Every row comes from one small tree of marks. The marks that hang from a mark follow it in brackets, in alphabetical order. Every link used is in the known rows. Which tree was each row made from?
In the rows, zero is written as 128.
Known rows:
S[Z[X[G J]]]: [189 115 120 109 167 115 129 138 105 116 176 135 114 133 120 130 177 142
 126 127 141 130 134  72  59  66 150 137 123 145 103 142 107  82 133 115
 103  88 148 127 154 170 168  39 138  97 125  70 201 134 126 134 167 135
 153 128 135 119  78 104  63  98 112 121 113]
X[N]: [164 131 125  99 141 118 132 119 100 131 113 143 119  93 156 116 162 138
 134 136 120 130 126 115 112  89 125 171 143 139 134 137 133 114 131 164
 133 134 113 146 130 135 160 108 142 130 123 138 122 148 121 105 118 124
 135  87 123 139 159 113 160 109 118 134 118]
Z[X]: [147 117 119 116 140  99 130  98 118 106 155 108 124 121 122  97 184 135
 124 126 142 117 129  99  89  85 155 148 116 128 111 138 127 101 124 141
 141 117 132 125 136 160 147  95 119 139 142 104 158 128 142 156 151 124
 165 102 142 123 166 115 121  89 121 106 120]
X[G[Y] J N]: [157 119 128 119 140 178 142 184  97 150 102 210  92 106 150 137 146 176
 160 121 111 169 129  81  91  55 152 129  93 148 123 131 126 137 161 155
  79 122 138 147 154 150 186  52 131 118  49  87 119 146 112 103 152 152
 119 143 141 150  97  91  99 126  99 164 141]
D[F X]: [131 149 170 122 155 104 141  88 101 114 112  97 124 120 139 125 184 180
 163 124 104 141 125 103  96 105 146 166 131 134 140 141 161 131 158 179
 171 126 151 154 136 142 114 141 153 140 148  98 119 181 139 136 148 104
 154  96 162 156 148 135 169 101 105  90 156]
W[Q]: [141 118 118  94 145 129 122 103 101 102 141 130 139 104 129 118 144  95
 130 157 160 133 140 152 130 107 158 146 111 124  98 154 162  99 122 132
 135 106 160 111 108 149 144 112 166 103  83 135 118 146 155 143 113 132
 145 134 129 123 133 119 149  96 105 110 154]
D[F X[G] Y]: [123 156 177 160 168 109 171 100 101 109 104 124 115 135 128 155 183 229
 181 116 101 184 123 100  79 123 161 149 101 138 135 118 187 136 135 167
 142 134 158 157 167 149 114 117 148 170 126  71 133 170 150 124 175 117
 137 102 183 167  97 119 101 113  83 104 189]
S[Z[X]]: [189 116 112 103 170  92 133  98 114 107 168  96 123 140 119 114 187 135
 109 136 147 109 144 105  73  84 149 151 118 137 110 134 120  73 134 123
 145 102 127 118 145 159 147  88 158 125 168 106 194 118 153 155 149 118
 163  99 120 120 129 102  99  96 124 101 108]
G[X[J] Y]: [143  99 138 121 141 152 145 133  93 119 116 149  88 142 114 112 156 188
 137 119 137 155 134 103  73  87 202  95  74 121 122  99 133 117 165 142
 130 130 153 162 132 147 159 102 138 127  56  76 114 116 155 159 142 138
 133 172 165 146 118  96 126 109 106 133 135]
S[Z[X[G[Y] J N]]]: [193 114 114 111 160 151 141 163 113 139 144 166 100 134 131 135 182 175
 133 119 129 156 127  75  56  36 166 143  96 151 119 132 113  97 156 134
  98 101 143 131 158 157 188  31 140 111 110  75 194 133 127 123 166 147
 141 122 134 132  96  86  56 118 104 146 123]
W[Q[X[G J] Y]]: [149 116 121 157 137 180 134 152  92 113 185 122 133 124 127 114 141 135
 150 126 164 142 138 127  95  45 232 121  70 135  89 152 159 108 110 129
  83 103 196 101 100 152 170  81 151  74  39  95  97 122 158 137 153 169
 141 185 152 138 106 110  46 114  82 143 158]
W[Q[X[G N]]]: [158 136 118 134 134 117 143 113 120 112 156 129 149  95 144 126 171 113
 122 134 151 147 119 125 119  50 177 185 108 145 104 157 151  92 106 148
 107 115 165 133  86 148 172  84 144  96 106 111 110 154 130 112 140 142
 145 132 155 123 145 140  92 122  71 137 139]
D[F]: [131 138 154 113 156 113 133  99  93 113 119 114 114 109 141 130 147 158
 161 136 111 132 132 118 116  75 121 152 132 135 130 141 165 105 147 168
 138 132 147 137 144 145 127 124 144 140 132 117 102 157 129 142 137 114
 136 103 133 161 122 123 177  96 136  92 144]
G[X Y]: [147 112 136 130 143 136 153 106 102 113 120 119  94 140 111 116 173 186
 116 128 141 144 133 129  89  95 200 114  76 126 129 106 142 104 152 144
 155 136 136 166 126 147 145 120 140 148  90 100 110 108 162 168 137 126
 136 149 158 142 142  99 128 109 106 121 143]
Q[X[G N] Y[J]]: [177 124 134 172 147 149 149 168  98 135 156 115 115 113 135 107 175 194
 164 112 109 134 135  92  74  27 220 139  98 145 125 142 122 112 125 163
  90 156 149 146 123 140 173  83 115 112  96  91 101 162 122 118 172 169
 125 134 144 145 173 111  30 128  74 157 113]
S[Z[X[G N]]]: [199 126 106 112 163 101 146 125 124 130 153 133 122 121 128 132 196 141
 111 126 130 131 129  82  66  53 135 176 131 152 121 144 114  76 122 133
 118 111 119 143 145 155 175  54 135 121 165 100 202 133 122 117 160 127
 146  84 124 120 130 108  74 112 102 131 109]
G[X[J N]]: [154 116 143 103 124 113 139 129  97 126 111 159 107 107 143 107 179 159
 143 124 116 146 115  86  78  76 157 153 129 142 140 105 113  96 143 167
 132 121 146 188 115 136 173  86 112 114  85  94 123 149 120 113 124 136
 122 130 150 137 166 118 140 106  96 143 112]
Z[S X[G[Y] J N]]: [179 111 126 109 131 157 123 186 126 142 140 187  98 136 137 138 181 164
 129 112 140 155 119  68  52  36 168 120 105 156 118 111 117 109 183 139
  89  87 155 136 148 159 200  21 115 104  79  60 186 128 121 125 179 135
 167 133 145 146 111  76  71 113 111 143 113]
D[F X[G[Y] J N]]: [137 145 176 127 144 165 155 160 101 147  82 182 100 117 149 153 175 226
 189 103  87 193 105  70  84  57 163 151 106 148 150 128 152 158 178 183
 121 131 163 170 151 145 161  80 133 131  86  68 113 195 120 109 166 138
 129 123 167 167 104 109 124 123  84 137 172]
G[X]: [148 123 141 119 141  92 146  92  97 111 132 106 117 127 121 111 183 151
 107 134 142 124 132 112  89 102 165 140 118 128 125 118 129  88 128 142
 158 126 132 178 119 147 135 118 129 133 119 102 120 126 137 150 127 115
 138 129 152 133 155 129 141 100 106 119 119]
Z[S X[G]]: [177 123 124 122 150 102 125 126 130 123 172 118 126 138 114 135 197 127
  98 126 155 112 128  95  71  75 147 132 126 143 105 136 128  80 140 121
 117  91 144 128 140 170 164  47 123 115 135  73 200 116 125 139 169 116
 180 107 141 135 114 104  83  98 120 110 107]

Which tree is each row?
[195 122 115 103 156 121 140 148 111 133 150 162 114 122 135 129 183 148
 132 123 128 140 126  69  54  45 140 163 139 156 119 138 106  86 141 133
 101  96 138 142 155 162 182  30 134 105 134  80 201 149 116 118 156 139
 144 111 128 119 109 103  66 108 104 136 109]  S[Z[X[G J N]]]
[161 127 126 181 153 146 143 130  98 127 191  90 116 136 128 113 160 171
 130 117 146 112 143 114  86  50 207 134  80 140 104 141 148  98 105 136
  98 136 143 118 119 154 156 101 133 114 101  96  99 100 137 137 164 152
 133 135 150 144 130 117  47 122 107 139 124]  Q[X[G] Y]
[160 128 135 105 139 144 132 175 100 137 116 197 104  87 158 129 157 144
 155 124 107 154 120  81  84  65 120 153 138 151 128 139 119 125 140 149
  88 116 137 159 139 148 185  48 124 103  81  92 126 166  92  90 140 151
 121 114 136 137 102 117 113 118  97 153 120]  X[G J N]
[184 126 118 100 134 104 117 116 131 122 146 136 126 126 139 114 200 118
 117 127 146 121 125  97  74  66 142 170 139 148 130 114 113  85 165 149
 136  96 131 133 127 145 182  72 123 122 146 103 196 127 137 128 147 113
 173  84 125 130 169  95 128  92 124 120  92]  Z[S X[N]]
[197 115 114  87 156 114 124 137 109 125 145 140 119 124 141 107 177 147
 139 126 131 139 127  77  51  64 146 161 139 147 119 132 102  87 154 143
 122  96 136 129 142 146 178  55 136 108 138  94 197 143 131 120 144 134
 150 106 125 121 134  93  98 100 114 127 100]  S[Z[X[J N]]]
[156 105 138 114 131 157 146 146  96 133  92 173  92 127 134 115 164 195
 143 118 121 170 121  92  66  65 191 126  87 137 144  94 122 117 167 162
 131 133 147 181 129 135 182  84 129 129  59  89 110 136 144 131 130 144
 125 153 157 149 150  82 126 120  98 149 135]  G[X[J N] Y]
[146 143 183 126 161 104 158 113  96 110  71 135 116 116 147 125 193 247
 230 114  69 204 119  88  57 106 180 149 121 144 157 100 160 151 176 195
 157 151 164 163 159 117 119 130 136 166 126  87 120 229 152 114 170 124
 132  89 167 173 170 105 125 106  63 113 164]  D[F X[N] Y[J]]
[148 119 110 149 138 153 135 106  97 103 179  82 144 129 128  98 148 130
 137 137 174 126 142 158 108  63 229 138  81 123  96 147 171  94 108 137
 123 122 172  91  89 139 153 122 158  94  78 129  97 105 182 151 137 150
 148 166 138 136 158 108  88 108  96 123 149]  W[Q[X Y]]
[131 149 179 131 151 132 165 135  96 127  85 179 104 115 159 155 181 233
 214 107  78 211 106  65  53  95 154 165 115 155 149 108 168 152 153 191
 119 121 163 171 167 133 151  88 135 151  98  64 133 196 131  94 173 138
 122 108 182 173  99 104 105 118  76 133 179]  D[F X[G J N] Y]
[161 121 141 173 160 126 151 146 107 110 164 113 109 132 111 116 173 193
 153 121 128 140 142  99  84  61 217 110  70 138 101 146 126 116 145 138
 100 144 153 130 128 155 149  72 129 120  86  66 108 158 131 147 173 148
 149 154 160 143 125 113  48 122  83 133 120]  Q[X[G[Y[J]]]]
[200 125 105  95 158  96 139 107 117 122 149 116 125 122 135 111 194 143
 114 131 136 125 138  94  68  69 140 176 134 143 126 132 114  76 138 142
 140 104 122 132 136 146 166  78 152 130 171 113 202 127 140 125 142 120
 156  80 118 122 149  98 107  98 118 120 106]  S[Z[X[N]]]
[205 115 117 118 168 125 150 160 121 134 144 145 104 136 120 130 195 186
 138 123 120 155 132  80  61  41 184 135  94 145 121 136 109  91 159 127
 112 123 129 147 158 160 172  52 139 129 137  83 190 158 125 139 176 143
 149 107 138 127 131  85  43 112  81 138 116]  S[Z[X[G[Y[J]] N]]]
[175 120 133 129 154 156 150 182 105 145 103 186  95 107 136 137 166 189
 161 126  99 164 136  93  95  59 166 119  95 144 129 140 128 135 158 153
 101 149 130 156 147 145 170  72 135 139  76  97 115 181 110 116 160 149
 120 118 142 147 134 101  81 121  78 150 134]  X[G[Y[J]] N]
[169 120 132 109 139 125 110 153 121 119 171 146 113 136 116 133 181 127
 127 127 150 123 131  69  52  66 150 115 125 150  99 127 120  92 159 118
  98  76 168 127 153 172 179  28 113  92 101  51 191 128 119 138 177 127
 175 130 144 129  91  99  76  97 119 123 102]  Z[S X[G J]]
[123 138 186 127 164 121 145 103  86 104 100 135 109 135 138 132 163 228
 216 115  99 190 118  84  59 133 170 136 112 137 136 101 179 151 161 173
 145 121 170 138 167 134 120 118 147 148  88  70 128 174 165 129 163 124
 132 126 172 167 102 104 136 100  96 101 175]  D[F X[J] Y]
[170 113 121 140 136 154 136 148  99 115 160 109 139 109 136  93 164 154
 171 131 149 145 134 134  99  40 241 144  88 133 111 141 147 105 130 151
 115 136 175 117  93 131 166 109 143  95  80 123  88 162 159 133 148 163
 135 152 141 139 190 101  72 108  67 138 136]  W[Q[X[N] Y[J]]]
[168 119 136 183 156 142 139 160  95 117 182  90 114 129 114 103 168 192
 170 118 123 123 147 100  73  49 235 109  82 139 107 142 131 109 127 134
  95 149 157 131 126 151 150  88 122 109  89  79  92 147 133 138 180 165
 128 148 150 147 154 111  24 116  87 136 117]  Q[X[G] Y[J]]
[188 122 110 120 169  96 142 111 117 116 176 110 121 137 120 129 194 142
 103 134 145 117 139  97  74  71 141 152 114 144 103 146 121  70 119 117
 126  97 130 131 152 166 155  59 148 123 165  87 204 121 135 144 161 123
 155 102 127 112  99 113  63 103 110 113 114]  S[Z[X[G]]]
[187 108 119 100 168 117 120 125 104 107 166 117 115 139 121 108 170 145
 134 132 148 126 140  87  57  86 156 133 122 139 104 128 113  84 144 118
 123  87 145 118 153 163 160  61 147 101 130  87 196 128 144 145 149 131
 155 121 125 116 108  95  94  95 123 111 105]  S[Z[X[J]]]
[155 105 124 147 145 153 132 129  93  97 177  87 141 127 111  88 153 148
 164 134 157 133 146 147  96  61 250 113  78 126  95 148 154 104 128 133
 117 126 189 100  99 140 148 118 150  89  65 113  89 154 171 156 150 155
 141 170 145 133 170 101  66 100  81 123 144]  W[Q[X Y[J]]]
[154 124 108 134 132 142 152 140 129 137 130 162 112 115 134 129 192 173
 125 116 130 150 122  86  88  39 168 159  84 147 122 132 127 111 139 161
 109 130 122 148 147 160 175  61 112 156 112  93 152 134 129 139 169 140
 150 101 152 137 154  99  79 113  97 140 141]  Z[X[G[Y] N]]
[162 120 126 145 134 146 152 153 112 113 146 145 131 115 130 122 171 155
 153 128 136 172 128 122 106  38 227 142  75 143 101 153 143 112 139 148
  97 130 180 132  98 143 172  75 140 101  66  98 100 178 139 134 154 158
 146 159 158 132 150 112  65 126  54 148 143]  W[Q[X[G[Y[J]] N]]]
